What can hang from each mark
Z_801: Z_133 Z_186 Z_878
Z_878: Z_548 Z_801
Z_812: Z_551 Z_801
Z_186: Z_551 Z_801
Z_133: Z_548
Z_551: Z_186 Z_812

Known rows, with every way that one mark hangs from another
Z_186[Z_551 Z_801[Z_133]]: [ 0.19  0.25 -0.30  0.11 -0.03  0.05 -0.08 -0.06 -0.07  0.23 -0.17 -0.12
  0.10  0.08 -0.16 -0.37 -0.26 -0.04  0.13  0.06 -0.21  0.19]
Z_812[Z_551 Z_801[Z_186]]: [ 0.19 -0.38  0.60 -0.08  0.09  0.17 -0.11 -0.03  0.17  0.02 -0.08 -0.07
 -0.09 -0.24  0.10 -0.19  0.27 -0.21  0.34 -0.31 -0.07  0.16]
Z_551[Z_186[Z_801] Z_812]: [ 0.33  0.50  0.11  0.10  0.04  0.16  0.02 -0.06  0.50  0.23 -0.11 -0.03
 -0.10  0.01 -0.25  0.27 -0.21  0.03 -0.04 -0.17 -0.36  0.32]
Z_812[Z_551]: [ 0.22 -0.20  0.25  0.03  0.01  0.15 -0.15 -0.06  0.38  0.31  0.07  0.03
 -0.12 -0.20  0.07 -0.19  0.06 -0.13  0.36 -0.23 -0.09  0.17]
Z_551[Z_186 Z_812]: [ 0.33  0.54  0.18  0.06 -0.03  0.18 -0.09 -0.04  0.55  0.23  0.14  0.00
  0.00 -0.13 -0.16  0.23  0.01  0.00 -0.14 -0.18 -0.24  0.30]
Z_186[Z_551[Z_812] Z_801[Z_878]]: [ 0.35  0.33 -0.15  0.13 -0.06 -0.06  0.00 -0.08  0.23  0.07 -0.09  0.01
 -0.44 -0.06 -0.26 -0.23 -0.59 -0.07  0.42 -0.06 -0.52  0.16]
Z_812[Z_801[Z_133 Z_186]]: [ 0.24  0.06  0.26 -0.04  0.11  0.17 -0.09 -0.02  0.01  0.00  0.09 -0.06
  0.23  0.01 -0.03 -0.15  0.38 -0.11 -0.03 -0.12 -0.01  0.10]
Z_186[Z_551 Z_801]: [ 0.22  0.27 -0.21  0.14 -0.07  0.06 -0.02 -0.11  0.24  0.22 -0.31 -0.13
 -0.06 -0.01 -0.25 -0.44 -0.36 -0.07  0.27 -0.01 -0.35  0.16]
Z_551[Z_186 Z_812[Z_801[Z_133 Z_878]]]: [ 0.32  0.20  0.23  0.07  0.27  0.07 -0.06  0.08  0.04  0.03  0.21  0.08
 -0.28 -0.15 -0.08  0.06  0.16 -0.07  0.01 -0.14 -0.12  0.17]
Z_551[Z_186[Z_801[Z_878]] Z_812]: [ 0.42  0.43  0.00  0.14  0.16  0.03  0.19 -0.01  0.44  0.15  0.07  0.12
 -0.33 -0.02 -0.31  0.18 -0.34  0.01  0.07 -0.10 -0.34  0.16]
Z_878[Z_548 Z_801[Z_186]]: [ 0.38  0.11 -0.04 -0.01 -0.30  0.18  0.00 -0.05  0.02 -0.06  0.08  0.04
  0.26  0.04  0.26  0.03  0.11 -0.02  0.32  0.06  0.01 -0.05]
Z_801[Z_186]: [ 0.32  0.38  0.08  0.03 -0.05  0.14  0.01 -0.10  0.45  0.16  0.16  0.02
  0.28  0.00 -0.17 -0.05  0.08 -0.08 -0.03 -0.07 -0.11  0.07]
Z_801[Z_133[Z_548] Z_186[Z_551] Z_878]: [ 0.36  0.49 -0.36  0.11  0.07  0.00  0.05  0.00 -0.28 -0.14  0.21  0.13
  0.46 -0.11  0.01 -0.21 -0.06 -0.18 -0.11  0.19 -0.02 -0.01]
Z_186[Z_551]: [ 0.22  0.30 -0.14  0.11 -0.15  0.09 -0.15 -0.10  0.29  0.22 -0.06 -0.10
  0.00 -0.11 -0.14 -0.38 -0.08 -0.12  0.22 -0.01 -0.24  0.16]
Z_878[Z_801[Z_186[Z_551]]]: [ 0.28  0.27 -0.12  0.09 -0.31  0.12  0.05 -0.07 -0.17 -0.04  0.00 -0.18
  0.13 -0.13 -0.01 -0.10 -0.08 -0.11  0.23  0.05 -0.16  0.00]
Z_133[Z_548]: [ 0.33  0.32  0.01  0.13  0.03  0.17 -0.18 -0.10  0.42  0.18  0.06  0.15
  0.27 -0.14  0.06 -0.20  0.02 -0.18  0.11 -0.13 -0.17  0.09]
Z_878[Z_801[Z_186]]: [ 0.37  0.16  0.05  0.07 -0.20  0.16  0.08 -0.08  0.05  0.03  0.18 -0.03
  0.11 -0.03  0.04  0.09  0.09 -0.10  0.22 -0.04 -0.10 -0.06]
Z_878[Z_548 Z_801[Z_133 Z_186[Z_551]]]: [ 0.27  0.16 -0.32  0.00 -0.34  0.15 -0.09  0.01 -0.51 -0.13  0.03 -0.10
  0.36  0.03  0.31 -0.10  0.04 -0.04  0.18  0.24  0.07  0.03]
Z_551[Z_186 Z_812[Z_801]]: [ 0.26  0.22  0.49  0.03  0.11  0.20 -0.17 -0.02  0.39  0.09 -0.04 -0.07
 -0.22 -0.20 -0.06  0.07  0.19 -0.08  0.01 -0.31 -0.29  0.33]
Z_878[Z_801]: [ 0.31  0.06 -0.01  0.14 -0.20  0.15 -0.05 -0.09  0.16  0.17  0.11  0.00
 -0.13 -0.07  0.02 -0.15  0.07 -0.10  0.39 -0.10 -0.16 -0.01]
Z_812[Z_801]: [ 0.25 -0.10  0.33  0.06  0.09  0.15 -0.20 -0.08  0.37  0.14 -0.08 -0.04
 -0.17 -0.12 -0.09 -0.38  0.23 -0.16  0.32 -0.23 -0.20  0.11]

Rows
[ 0.21  0.43 -0.21  0.02 -0.12  0.10 -0.05 -0.04 -0.06  0.08  0.09 -0.12
  0.44  0.01 -0.09 -0.16  0.06 -0.07 -0.16  0.10 -0.06  0.15]	Z_801[Z_133 Z_186[Z_551]]
[ 0.26 -0.40  0.47 -0.02  0.23  0.04  0.06  0.01  0.11 -0.06  0.09  0.07
 -0.28 -0.27  0.00 -0.25  0.16 -0.22  0.51 -0.24 -0.04  0.01]	Z_812[Z_551 Z_801[Z_186 Z_878]]
[ 0.20 -0.06  0.16  0.10  0.19  0.15  0.10  0.01  0.31  0.28 -0.19  0.00
 -0.12 -0.13 -0.09  0.03 -0.13 -0.07  0.15 -0.21 -0.09  0.24]	Z_812[Z_551[Z_186[Z_801]]]
[ 0.25  0.35 -0.03  0.07 -0.20  0.07 -0.16 -0.13  0.25  0.15 -0.24 -0.17
 -0.19 -0.02 -0.16 -0.18 -0.48 -0.06  0.28 -0.13 -0.54  0.33]	Z_186[Z_551[Z_812] Z_801]
[ 0.33  0.27 -0.49  0.20  0.15 -0.04  0.02 -0.01 -0.24  0.02 -0.05  0.14
  0.08 -0.01 -0.03 -0.42 -0.38 -0.18  0.18  0.14 -0.18  0.04]	Z_186[Z_551 Z_801[Z_133[Z_548] Z_878]]
[ 0.29 -0.44  0.29  0.02  0.32  0.09 -0.03  0.11  0.11  0.02 -0.09  0.16
 -0.37 -0.33  0.20 -0.26  0.21 -0.12  0.47 -0.13  0.10  0.10]	Z_812[Z_551[Z_186] Z_801[Z_878[Z_548]]]
[ 0.28  0.04  0.19  0.07 -0.01  0.00 -0.20 -0.04  0.12 -0.07 -0.04 -0.07
 -0.57 -0.26 -0.11 -0.44 -0.14 -0.18  0.52 -0.17 -0.44  0.17]	Z_186[Z_551[Z_812[Z_801[Z_878]]]]
[ 0.44  0.25 -0.14  0.02  0.01  0.04  0.07 -0.04  0.34  0.00  0.23  0.24
  0.15  0.02  0.00 -0.16  0.02 -0.05  0.23  0.12  0.00 -0.06]	Z_801[Z_186 Z_878[Z_548]]
[ 0.39  0.12  0.29 -0.04  0.13  0.05 -0.08  0.00 -0.04 -0.12  0.27  0.05
 -0.13 -0.06 -0.03  0.01  0.15 -0.12  0.11 -0.14 -0.17  0.09]	Z_551[Z_812[Z_801[Z_133 Z_186 Z_878]]]
[ 0.41  0.27 -0.24  0.00  0.06  0.04  0.03  0.01  0.00  0.02  0.34  0.24
  0.33  0.11  0.11 -0.12  0.09 -0.03  0.05  0.22  0.15 -0.06]	Z_801[Z_133 Z_186 Z_878[Z_548]]
[ 0.42  0.06  0.33 -0.09  0.00  0.07 -0.13 -0.03  0.22 -0.20  0.11  0.12
 -0.18 -0.08  0.12 -0.04  0.07 -0.10  0.40 -0.12 -0.23  0.10]	Z_551[Z_812[Z_801[Z_186 Z_878[Z_548]]]]
[ 0.40  0.03 -0.39  0.10  0.16  0.00  0.02  0.00 -0.01  0.18  0.07  0.24
 -0.04  0.19  0.07 -0.32 -0.17  0.01  0.33  0.16 -0.02  0.00]	Z_186[Z_801[Z_133 Z_878[Z_548]]]
[ 0.37  0.00  0.37  0.05  0.09  0.05 -0.19 -0.06  0.35  0.03  0.11  0.07
 -0.57 -0.19 -0.09 -0.24  0.02 -0.15  0.49 -0.28 -0.38  0.11]	Z_551[Z_812[Z_801[Z_878]]]
[ 0.29 -0.05 -0.21  0.06 -0.21  0.18 -0.20  0.00 -0.26  0.13  0.17  0.05
  0.09  0.09  0.39 -0.18  0.18 -0.01  0.36  0.12  0.08 -0.01]	Z_878[Z_548 Z_801[Z_133]]
[ 0.12 -0.30  0.39  0.02  0.30  0.20 -0.12  0.11 -0.07  0.18 -0.03 -0.05
 -0.12 -0.22  0.13 -0.12  0.38 -0.13  0.09 -0.24  0.13  0.26]	Z_812[Z_551[Z_186] Z_801[Z_133]]
[ 0.27  0.35 -0.26  0.09 -0.21  0.14 -0.02 -0.01 -0.58 -0.19  0.08 -0.09
  0.54 -0.12  0.25 -0.04  0.00 -0.17  0.02  0.11 -0.01  0.03]	Z_878[Z_801[Z_133[Z_548] Z_186[Z_551]]]
[ 0.12 -0.51  0.41 -0.02  0.20  0.16 -0.28  0.02 -0.08  0.19 -0.03 -0.04
 -0.21 -0.18  0.19 -0.34  0.32 -0.19  0.39 -0.27  0.03  0.21]	Z_812[Z_551 Z_801[Z_133]]
[ 0.21 -0.35  0.27  0.07  0.42  0.06  0.01  0.14 -0.15  0.13  0.11  0.10
 -0.31 -0.27  0.05 -0.19  0.35 -0.18  0.19 -0.15  0.16  0.09]	Z_812[Z_551[Z_186] Z_801[Z_133 Z_878]]
[ 0.35  0.23 -0.23  0.07 -0.12 -0.03 -0.09 -0.06  0.15  0.02 -0.18  0.06
 -0.31 -0.01 -0.02 -0.27 -0.59  0.00  0.54  0.05 -0.42  0.17]	Z_186[Z_551[Z_812] Z_801[Z_878[Z_548]]]
[ 0.26  0.06  0.08  0.04  0.06 -0.01 -0.24  0.00 -0.19 -0.05  0.04 -0.07
 -0.42 -0.20 -0.01 -0.36 -0.03 -0.17  0.34 -0.09 -0.31  0.18]	Z_186[Z_551[Z_812[Z_801[Z_133 Z_878]]]]
[ 0.34 -0.18 -0.04  0.09  0.27  0.05  0.18  0.08  0.18  0.18 -0.11  0.23
 -0.24 -0.09  0.09 -0.06 -0.23 -0.02  0.41 -0.01  0.01  0.10]	Z_812[Z_551[Z_186[Z_801[Z_878[Z_548]]]]]
[ 0.33  0.39 -0.35  0.08  0.01 -0.03  0.09  0.00 -0.20  0.01  0.28  0.02
  0.17 -0.04 -0.17 -0.28 -0.06 -0.08 -0.03  0.19 -0.01 -0.01]	Z_801[Z_133 Z_186[Z_551] Z_878]
[ 0.44  0.42 -0.19  0.09  0.18  0.04  0.08 -0.01 -0.04 -0.05  0.41  0.27
  0.45 -0.03  0.05 -0.02  0.09 -0.16 -0.15  0.08  0.05 -0.09]	Z_801[Z_133[Z_548] Z_186 Z_878]
[ 0.22 -0.01  0.17  0.05  0.19  0.17 -0.29 -0.02 -0.03  0.04 -0.02  0.07
  0.21 -0.09  0.20 -0.30  0.31 -0.24  0.11 -0.15 -0.06  0.15]	Z_812[Z_801[Z_133[Z_548]]]
[ 0.31  0.19  0.56 -0.08 -0.04  0.17 -0.22 -0.09  0.34 -0.05  0.00 -0.10
  0.00 -0.12 -0.02  0.04  0.18 -0.09  0.17 -0.31 -0.34  0.24]	Z_551[Z_812[Z_801[Z_186]]]
